Each row was made from one small tree. The marks that hang from a mark follow it in brackets, in the order of their numbers. Every link used is in the known rows. Write each row's tree.
In the rows, zero is written as 128.
Known rows
K_921(K_904(K_101(K_951(K_182 K_885(K_336(K_232) K_681))))): [199 115 199 165 184 157  85  93 119 205 186 185  97 133 152 173 124 184
 127 160  87  92 174 144 115]
K_336(K_904): [125 132 126 137 132 133 138 127 125 133 128 133 124 141 143 109 135 157
 122 107 112 146 140 128 134]
K_681(K_182(K_951) K_232): [124  79 150 133 147 125 126 108 114 137 127 153 128 124 143 124 125 147
  69 124 106 122 146 122 133]
K_681(K_101 K_182 K_232): [109 103 155 105 154 118 123  94 138 136 110 146 137  96 112 106 140 157
  72 131 120 114 163  99 130]
K_182(K_336(K_232)): [141 137 131 124 102 149 117 127 135 150 138 129 116 142 143 132 116 152
 128 148 107 121 127 149 125]
K_182(K_336(K_904)): [138 137 110 133 124 133 139 123 131 142 122 144 105 160 147 114 134 160
 134 125 107 123 134 148 133]
K_681(K_101(K_951(K_182 K_232 K_885(K_336) K_904))): [199  68 189 124 236 145  91  72 140 171 130 160 126 117 157 114 140 215
 131 151 160  56 138 157 115]
K_951(K_182(K_336(K_232))): [172 139 130 140 122 138 113 121 148 180 136 138 110 145 138 143 121 159
 132 144 113 103 120 147 121]
K_921(K_904(K_101(K_951(K_182 K_885)) K_336)): [169 112 163 147 199 134  83  56 147 191 156 199  89 155 139 177 126 176
 153 125 127  71 155 149 111]
K_681(K_101(K_951(K_182 K_885(K_336))) K_232): [158  93 187 133 204 131 104  96 133 148 136 151 131 109 141 109 138 180
 104 174 143  77 150 134 130]
K_481(K_336(K_232 K_904(K_101(K_951(K_182 K_885))))): [187 127 176 170 196 153 108  94 128 184 160 193 118 174 144 136 141 208
 132 106 113 116 161 128 127]
K_951(K_182 K_232 K_885 K_904(K_101 K_336)): [205  96 187 106 189 133  69  49 163 217 161 196 127 135 138 161 148 186
 168 127 147  57 136 162 130]
K_904(K_101(K_951(K_182 K_232 K_885)) K_336): [195 105 196 138 207 146  95  60 145 198 166 201 116 136 154 167 146 176
 160 137 143  76 132 157 116]
K_681(K_101(K_951(K_885 K_904)) K_182(K_336) K_232): [127  59 172 109 227 150 110  47 129 156 103 146 130 140 133  95 132 210
  89 129 140  58 174 142 111]
K_336(K_232): [131 131 144 128 109 147 117 130 130 143 143 120 134 124 138 126 117 147
 116 128 107 143 131 126 126]
K_904(K_101(K_951)): [138 126 154 162 170 161 146 109 122 142 151 159 122 140 133 144 130 142
 122 118 129 125 131 111 118]
K_951(K_182(K_336) K_232 K_885 K_904(K_101)): [203 102 168 118 204 147  96  61 162 228 147 183 120 149 132 162 135 182
 167 140 144  49 141 169 114]
K_951(K_232 K_885(K_336) K_904(K_101)): [191  97 189  98 178 143  88  85 138 183 161 177 142 118 154 138 143 174
 155 159 141  68 145 165 124]
K_885(K_336(K_904(K_101))): [165 152 145 137 128 125 129 126 123 150 160 179 120 132 151 121 153 159
 126 141 105 126 141 129 146]
K_921(K_904(K_336(K_101))): [123 144 120 112 103 118  87  94 154 134 133 166  80 142 132 140 107 153
 138 133 102 121 143 128 136]
K_182(K_336(K_101 K_232 K_904) K_951): [139 138 123 155  97 172 136 130 122 151 146 164  77 186 158 113  94 201
 110 120  67 163 147 134 148]
K_921(K_904(K_101(K_951(K_232 K_885)) K_336)): [150  98 188 121 190 156  80  53 144 175 159 199  96 135 159 174 127 177
 153 139 123  81 155 159 108]
K_182(K_951(K_232 K_904)): [157  63 151 131 156 160 108 103 128 147 132 150 121 138 158 138 116 174
 116 119 132 113 120 143 132]
K_481(K_336(K_101(K_951(K_182 K_885(K_681))) K_232 K_904)): [185 130 175 170 168 159 110 115 111 167 157 178 100 175 143 119 123 214
 127 118  90 150 174 124 143]
K_921(K_904(K_101(K_951(K_182 K_232 K_885)) K_336)): [182  98 187 135 211 145  77  46 158 206 159 207  93 136 155 186 134 183
 157 135 127  65 148 159 106]

Write each row's tree
[120 119 151 125 165 142  88  75 136 137 140 164  84 162 148 136 100 176
 149 128 113 106 159 146 117]	K_921(K_904(K_336(K_101(K_951(K_885)))))
[168 122 185 129 134 119 125 111 107 169 167 190 128 105 150 119 169 162
  77 146  79 126 171 119 153]	K_885(K_336(K_904(K_101)) K_681(K_182 K_232))
[156  90 149 130 162 155 123 108 118 166 135 176  93 170 175 135 124 192
 139 133 103 114 151 182 131]	K_182(K_336(K_904) K_951(K_232 K_885))
[170 125 130 126 169 116 114 105 143 179 128 150 112 158 126 144 130 147
 161 148 136  75 140 172 119]	K_951(K_182(K_336) K_885)
[182 104 164 150 193 155  86  86 136 168 140 155 120 175 135 114 108 209
 138 112 139 100 148 129 126]	K_481(K_336(K_101(K_951(K_182 K_885 K_904)) K_232))
[183  70 169 119 135 139  91  77 120 163 144 197  89 145 152 141 129 198
 105 117  99 117 145 139 149]	K_885(K_681(K_182(K_951(K_232 K_904(K_336(K_101))))))
[160  87 170 103 164 145  95  75 122 184 128 153 115 145 116 119 128 217
 105 131 103  86 193 150 122]	K_951(K_885(K_681(K_101 K_182(K_336(K_232)))) K_904)
[170 155 159 135 110 144 116 130 125 164 176 169 125 130 161 120 142 178
 114 138  87 139 143 126 144]	K_885(K_336(K_232 K_904(K_101)))
[140 129 141 146 125 172 126 123 117 165 151 164  86 194 155 114  92 210
 128 125  69 146 171 153 141]	K_182(K_336(K_101 K_232 K_904) K_951(K_885))
[147 109 134 147 163 145 113 102 129 110 121 152 115 168 133 106 116 177
 128 112 150 119 127 113 134]	K_481(K_336(K_101(K_951(K_904))))
[174 143 165 121  98 128 112 131 107 154 158 157 111 115 142 118 130 160
  94 153  70 142 158 122 140]	K_885(K_336(K_101 K_232) K_681(K_182))
[178  95 171 109 165 123 111 103 115 161 142 190 104 133 163 125 125 174
 121 156 104 103 159 161 130]	K_681(K_182(K_951(K_232 K_885(K_336(K_101)))))
[166 120 150 160 175 132  93  66 153 176 154 196  83 146 140 176 130 166
 134 120 123  86 130 130 117]	K_921(K_904(K_101(K_951(K_182)) K_336))
[149 130 143 168 166 145 134 111 119 126 141 190 112 167 145 127 150 172
 122 108 130 138 139 111 137]	K_481(K_336(K_904(K_101(K_951))))
[160 104 156 154 210 142 127 100 123 161 133 137 125 148 138 133 125 156
 142 121 141  97 139 144 110]	K_101(K_951(K_182 K_885))
[121  97 173 117 144 127 121 102 122 138 125 152 128  93 106 118 144 157
  65 139 104 126 176  99 140]	K_885(K_681(K_101 K_182 K_232))
[169 122 173 148 108 161 111 146  88 154 180 173  95 165 166 115 108 204
 112 149  55 163 179 146 159]	K_182(K_951(K_885(K_336(K_101 K_232 K_904) K_681)))
[135 136 141 138 131 143 118 103 126 115 141 154 100 149 147 118 120 158
 133 127 123 132 120 125 137]	K_904(K_336(K_101(K_951)))
[153 123 162 156 191 144 123 100 114 139 148 191 119 177 142 127 145 185
 141 112 130 121 164 129 130]	K_481(K_336(K_904(K_101(K_951(K_885)))))
[155 132 147 152 141 152  81  82 156 168 150 164  80 148 154 143  96 191
 123 122  93 120 132 122 121]	K_921(K_904(K_336(K_101(K_951(K_182)) K_232)))
[141 142 143 158 130 164 123 125 121 120 139 157 106 170 154  96 116 199
 112 108  98 170 143 105 140]	K_481(K_336(K_101(K_951) K_232 K_904))
[145 135 134 132 105 132 107 135 128 125 133 152 126 151 146 109 134 181
 120 117 106 152 141 126 143]	K_481(K_336(K_232 K_904))
[146 110 130 146 104 155 120 136 121 143 140 148  96 164 152 141 106 164
 112 143  99 127 128 151 133]	K_182(K_336(K_232) K_951)
[183  82 167 114 203 140  94  79 152 196 129 142 139 126 140 137 132 174
 153 120 150  72 137 160 114]	K_951(K_182 K_232 K_885 K_904)
[138 106 167 148 186 173 117  81 144 168 146 174 102 121 153 169 121 162
 122 128 113 111 143 123 102]	K_921(K_904(K_101(K_951(K_232))))
[136 119 149 145 156 142  98  75 138 145 154 188  92 145 145 165 125 162
 131 125 119 102 137 130 119]	K_921(K_904(K_101(K_951) K_336))
[179 113 152 161 199 159 115  69 162 206 139 195  77 142 154 185 125 171
 136 143 118  73 130 144  99]	K_921(K_904(K_101(K_951(K_182(K_336) K_232))))
[165  90 134 135 158 135 136 100 123 168 118 186  91 157 177 131 138 189
 104 116  94 117 141 161 125]	K_681(K_182(K_336(K_904) K_951(K_232)))
[153 131 177 145 127 164 106  97 128 151 175 170 118 140 152 148 130 173
 122 127 115 126 126 125 128]	K_904(K_101(K_951) K_336(K_232))
[160  88 135 128 141 165 113  98 143 160 129 168  88 167 153 133  99 185
 128 137 119 106 124 150 137]	K_182(K_336(K_101) K_951(K_232 K_904))
[169 135 133 168 167 128 122 115 136 131 124 168 102 159 126 125 124 157
 132 127 143 120 121 107 132]	K_481(K_336(K_101(K_951(K_182))))
[154  93 148 124 151 137 113 104 112 173 136 163 106 170 150 137 113 183
 111 129  94 100 165 171 119]	K_681(K_182(K_336(K_232) K_951(K_885)))
